Known rows, with every way that one mark hangs from another:
Q511(Q867(Q323 Q948)): -1.031,-3.117,1.033,-0.623,0.296,0.491,0.409,-0.640,2.990,-0.426,0.009,-0.728,-0.547,-0.918,-0.795,0.357,-0.879,0.710,0.634,0.653,0.979
Q948(Q867(Q323 Q424(Q277 Q938) Q511)): 0.763,2.500,-1.391,-0.133,-1.525,1.106,-2.782,-0.696,-0.117,-2.008,-1.797,-4.292,-1.320,-1.048,0.036,-1.033,1.039,0.500,-0.595,1.502,0.175
Q277(Q424(Q938)): -2.193,-0.263,-0.571,-1.332,1.518,1.895,-1.070,2.246,2.453,-3.136,0.945,-0.150,-0.557,-1.316,3.976,-1.177,0.862,-0.570,-1.562,-0.509,-1.030
Q867(Q323 Q424 Q948): 0.206,-1.801,-0.013,-0.673,-0.023,0.361,1.611,-0.012,1.123,-2.392,-2.142,-0.946,-0.256,0.309,-0.071,-0.111,0.374,-0.748,0.445,-0.370,-0.233
Q997(Q356(Q305) Q867(Q323 Q511)): 0.181,0.043,1.561,2.582,0.396,-1.648,0.250,-2.028,-2.493,-4.739,0.954,0.733,1.278,-0.009,-0.594,0.341,-0.462,1.805,-0.314,0.475,1.949
Q73(Q867(Q323 Q424 Q511 Q948)): 1.269,-0.458,-1.351,0.281,-2.211,-0.873,-0.399,-0.628,2.769,-2.575,-1.384,-1.085,-0.202,0.179,-1.395,0.451,-1.079,1.333,0.090,0.703,0.077
Q356(Q305): -1.073,-0.956,0.161,0.813,2.186,-0.246,2.541,0.218,-0.486,-1.599,0.007,1.658,-0.232,-1.125,4.025,0.381,0.728,0.152,-0.552,-0.984,-1.361
Q511(Q867(Q424(Q277) Q948)): -1.544,-0.731,0.095,-0.634,-0.018,2.161,-1.860,0.269,4.939,0.728,0.823,-0.675,-0.528,0.235,0.842,-0.073,-0.150,0.053,-0.400,0.123,0.370
Q938(Q424): -1.755,-0.734,0.059,-0.421,1.429,-0.975,1.560,0.506,1.849,2.089,-1.808,1.844,-1.267,-0.310,3.226,0.074,-0.052,-0.759,-1.243,-1.605,-1.551
Q938(Q424(Q277)): -1.981,0.744,-0.338,-0.233,0.677,0.833,0.059,0.626,3.350,0.838,-1.874,0.338,-1.216,-0.146,4.587,-0.322,0.052,-0.924,-2.235,-1.281,-1.605
Q305(Q356(Q997(Q867(Q323 Q424 Q511)))): 1.589,2.368,0.015,-0.437,-0.921,-1.155,1.791,0.232,-3.439,4.590,0.411,1.949,0.643,1.518,-3.559,0.456,-0.367,0.364,0.916,0.491,-0.361
Q997(Q356(Q305) Q867(Q511)): -0.503,0.451,1.432,2.450,0.933,-0.977,0.011,-1.392,-1.637,-3.933,1.791,2.569,1.338,-0.180,0.743,0.627,-0.436,1.837,-0.812,-0.353,1.449
Q356(Q997): -0.420,-0.576,0.355,-0.114,1.103,1.275,2.036,1.608,0.050,1.878,1.072,1.678,0.155,-0.138,2.000,1.218,-0.292,-2.857,-0.836,-1.486,-1.784
Q305(Q356(Q997(Q867(Q424 Q511)))): 1.076,2.824,-0.217,-0.495,-0.398,-0.446,1.428,0.848,-2.689,4.968,1.486,3.748,0.556,1.490,-2.431,0.586,-0.372,0.214,0.449,-0.282,-0.836
Q867(Q323 Q424(Q938) Q511): 0.803,2.075,-0.520,0.060,-0.074,-0.020,-1.100,-0.324,0.295,-3.948,-1.138,-2.162,0.100,-0.160,-0.776,-0.273,0.328,-0.404,-0.080,0.746,0.511
Q867(Q323 Q424(Q277) Q511 Q948): 0.812,1.698,-0.155,0.152,-2.101,1.865,0.325,-0.941,3.293,-5.847,-2.790,-2.101,-0.024,1.078,-0.537,-0.096,0.023,1.317,-0.896,0.539,0.339
Q997(Q356(Q305) Q867(Q323 Q424 Q511)): 0.642,0.302,0.922,2.411,0.328,-2.638,-0.327,-1.779,-2.889,-2.752,0.731,0.480,1.441,0.979,-1.543,0.205,0.098,1.393,0.143,0.385,1.976
Q948(Q867(Q323 Q424 Q511)): 1.204,-0.178,-0.833,-0.102,-1.230,-1.270,1.271,-1.230,-1.726,0.347,-2.133,-0.953,-1.293,0.052,-1.848,-0.025,0.578,1.181,0.006,0.808,0.079
Q305(Q356(Q997(Q867(Q424 Q511 Q948)))): 1.020,2.391,0.092,-0.997,-1.045,0.238,1.716,0.392,-1.148,3.692,0.402,3.379,0.498,1.459,-3.408,0.602,-0.479,1.470,0.962,-0.462,-0.777
Q511(Q867(Q323 Q424 Q948)): -0.593,-2.711,0.577,-0.721,0.142,-0.439,-0.288,-0.532,2.419,1.290,-0.202,-0.868,-0.339,0.140,-1.884,0.215,-0.368,0.272,1.026,0.544,0.913
Q73(Q867(Q323 Q424(Q938) Q511 Q948)): 1.122,0.823,-1.780,-0.053,-1.755,-0.378,-3.136,-0.269,3.024,-3.528,-0.843,-2.910,-0.091,-1.022,-1.036,-0.185,-0.709,0.753,0.480,1.018,0.243
Q356(Q305 Q997(Q867)): 0.043,-0.848,0.205,0.826,1.044,-1.528,1.281,0.812,-2.211,5.682,2.049,2.082,0.584,-0.186,1.987,0.742,-0.060,-1.436,-0.195,-0.894,-0.710
Q277(Q424): -2.021,-1.365,-0.105,-1.076,1.052,1.382,1.460,1.809,2.235,-1.926,0.468,1.919,-0.642,-0.163,3.570,-0.490,0.521,0.108,-1.894,-0.770,-1.166

Rows:
-0.858,-1.307,0.236,-0.529,-0.600,1.382,-1.630,-0.311,3.719,0.034,-0.217,-2.467,-0.509,0.328,-0.402,-0.254,-0.221,0.235,0.076,0.891,0.779 -> Q511(Q867(Q323 Q424(Q277) Q948))
0.026,-1.078,-1.077,-0.946,0.407,-0.382,-1.513,0.307,-2.205,1.423,-1.183,-3.158,-1.517,-1.816,0.536,-1.035,1.308,-1.661,0.732,0.526,-0.373 -> Q948(Q867(Q323 Q424(Q938)))
0.426,0.904,-0.054,-0.089,-0.736,0.644,1.445,-0.724,2.679,-3.885,-1.554,1.161,0.018,0.827,-0.941,0.558,-0.039,1.170,-0.410,-0.572,-0.101 -> Q867(Q424 Q511 Q948)
1.157,-0.974,-0.197,0.772,0.404,-2.985,0.865,0.524,-3.693,6.769,0.899,0.045,0.841,0.896,-0.262,0.433,0.414,-1.603,0.816,-0.249,-0.237 -> Q356(Q305 Q997(Q867(Q323 Q424)))
0.716,-1.468,0.416,0.900,0.451,-2.117,1.645,0.277,-3.097,4.922,1.145,0.313,0.711,-0.210,0.832,0.629,-0.100,-1.178,0.360,-0.156,-0.199 -> Q356(Q305 Q997(Q867(Q323)))
0.218,0.161,-0.056,-1.551,0.118,0.629,1.578,1.555,-1.714,5.721,0.983,2.952,0.244,0.880,-1.331,0.196,-0.073,-0.635,1.227,-1.114,-1.508 -> Q305(Q356(Q997(Q867(Q424 Q948))))
-1.417,-1.736,1.376,1.938,2.118,-0.649,-0.087,-0.363,-2.110,-1.745,2.489,2.083,1.142,-0.733,2.793,0.111,0.008,-0.379,-0.459,-0.917,0.692 -> Q997(Q356(Q305) Q867)
0.068,1.479,-0.444,-1.885,0.660,1.226,-1.089,1.950,-1.574,4.603,1.299,1.035,0.266,-0.254,-1.063,-0.443,0.203,-1.294,1.653,-0.871,-1.317 -> Q305(Q356(Q997(Q867(Q424(Q938) Q948))))
0.559,0.005,0.596,0.065,-1.163,0.836,2.293,-1.379,2.220,-6.711,-2.520,-0.335,-0.144,-0.066,-1.240,0.486,-0.664,1.965,-0.361,0.263,0.405 -> Q867(Q323 Q511 Q948)
-0.952,-0.084,-0.099,-0.823,-0.054,2.092,-4.305,0.078,3.943,-0.793,0.180,-4.417,-0.407,-0.844,0.080,-0.950,0.188,-0.353,0.440,1.179,1.100 -> Q511(Q867(Q323 Q424(Q277 Q938) Q948))
1.186,0.188,-1.646,0.746,-1.605,-1.707,-0.567,-0.270,1.144,-1.112,-0.187,-0.557,-0.091,0.185,-0.359,0.439,-0.903,0.086,-0.414,0.938,-0.117 -> Q73(Q867(Q323 Q424 Q511))
0.866,-0.369,0.040,-1.521,-0.428,0.017,1.800,1.010,-2.618,5.038,-0.024,1.191,0.275,0.972,-2.545,-0.037,-0.156,-0.447,1.744,-0.287,-0.866 -> Q305(Q356(Q997(Q867(Q323 Q424 Q948))))
1.010,1.265,0.186,1.486,-0.122,-1.741,1.441,-0.270,-1.338,3.149,1.415,2.471,0.949,0.428,0.078,1.221,-0.453,0.590,-0.448,-0.324,-0.010 -> Q356(Q305 Q997(Q867(Q511)))
0.163,2.957,-1.601,-0.278,-1.060,1.922,-2.963,-0.105,1.002,-1.380,-0.767,-2.617,-1.379,-1.103,1.243,-0.769,1.085,0.247,-1.111,0.664,-0.294 -> Q948(Q867(Q424(Q277 Q938) Q511))
0.122,0.586,-0.314,-1.064,0.735,-0.084,1.259,1.951,-3.319,7.465,2.143,3.422,0.333,0.885,-0.389,0.056,0.073,-1.886,0.723,-0.825,-1.531 -> Q305(Q356(Q997(Q867(Q424))))
-0.523,-0.689,0.640,1.176,-0.078,1.233,-2.675,-0.095,-0.757,-2.044,1.346,-1.516,0.958,0.898,1.218,-0.901,-0.089,-2.635,-1.034,0.259,1.320 -> Q997(Q356 Q867(Q323 Q424(Q277)))
-0.811,-2.168,1.512,1.971,1.657,-1.212,0.153,-0.874,-3.099,-2.272,1.383,0.407,1.033,-0.567,1.526,-0.157,-0.098,-0.187,0.053,-0.153,1.148 -> Q997(Q356(Q305) Q867(Q323))
0.456,-0.125,0.264,0.011,-1.625,0.636,0.804,-1.113,2.520,-2.666,-0.467,1.682,0.202,0.166,-0.599,0.088,-1.268,1.086,-0.786,0.183,1.386 -> Q997(Q867(Q511 Q948))
1.043,1.116,-1.085,-0.359,-0.775,-0.748,-1.333,-0.931,-1.750,-1.024,-1.792,-2.839,-1.207,-1.239,-1.425,-0.585,0.873,0.671,0.369,1.149,0.295 -> Q948(Q867(Q323 Q424(Q938) Q511))
-0.403,-0.618,0.555,1.439,1.982,-1.563,-3.107,-0.258,-3.496,-1.636,1.677,-1.888,1.349,-0.802,0.713,-0.918,0.881,-1.263,0.864,0.017,1.437 -> Q997(Q356(Q305) Q867(Q323 Q424(Q938)))
-0.233,-0.197,0.537,-1.417,0.235,1.473,2.324,1.344,-1.237,3.771,1.119,3.241,0.079,-0.228,-0.337,0.283,-0.648,-0.161,0.772,-0.996,-1.331 -> Q305(Q356(Q997(Q867(Q948))))
1.023,0.376,0.099,-0.083,-1.276,0.024,1.728,-1.185,1.579,-4.717,-2.693,-0.659,-0.016,0.933,-2.132,0.366,-0.103,1.285,0.154,0.204,0.437 -> Q867(Q323 Q424 Q511 Q948)
-0.753,-0.343,-1.212,-0.475,-0.310,1.583,-0.625,0.689,0.096,2.028,-0.670,-1.027,-1.714,-0.558,3.016,-0.648,1.157,-1.185,-1.146,-0.256,-1.270 -> Q948(Q867(Q424(Q277)))
-0.678,-2.203,0.237,-0.239,0.866,-1.054,-0.427,-0.022,0.732,3.020,0.926,-0.504,-0.338,0.181,-0.759,0.125,-0.155,-1.069,0.465,0.754,0.857 -> Q511(Q867(Q323 Q424))
-0.102,-0.390,-0.221,-0.519,-0.805,2.168,0.165,0.110,2.532,-3.671,-2.205,-2.528,-0.402,0.560,1.269,-0.550,0.403,-0.751,-0.541,-0.090,-0.475 -> Q867(Q323 Q424(Q277) Q948)
1.421,1.525,0.804,-0.772,-1.560,0.317,2.643,-0.377,-1.544,0.790,-0.381,1.721,0.396,0.481,-3.772,0.562,-1.149,2.344,1.044,0.414,-0.256 -> Q305(Q356(Q997(Q867(Q323 Q511 Q948))))
-0.163,2.161,0.562,2.109,1.375,-1.232,-3.251,-0.812,-1.923,-3.203,2.120,0.371,1.464,-0.203,-0.019,-0.205,0.512,0.512,0.056,-0.135,1.632 -> Q997(Q356(Q305) Q867(Q424(Q938) Q511))
-0.725,-1.378,0.218,-0.967,0.708,0.154,-2.864,-0.111,2.470,0.361,0.233,-2.977,-0.303,-0.979,-1.623,-0.468,0.033,-0.376,1.416,0.885,1.094 -> Q511(Q867(Q323 Q424(Q938) Q948))
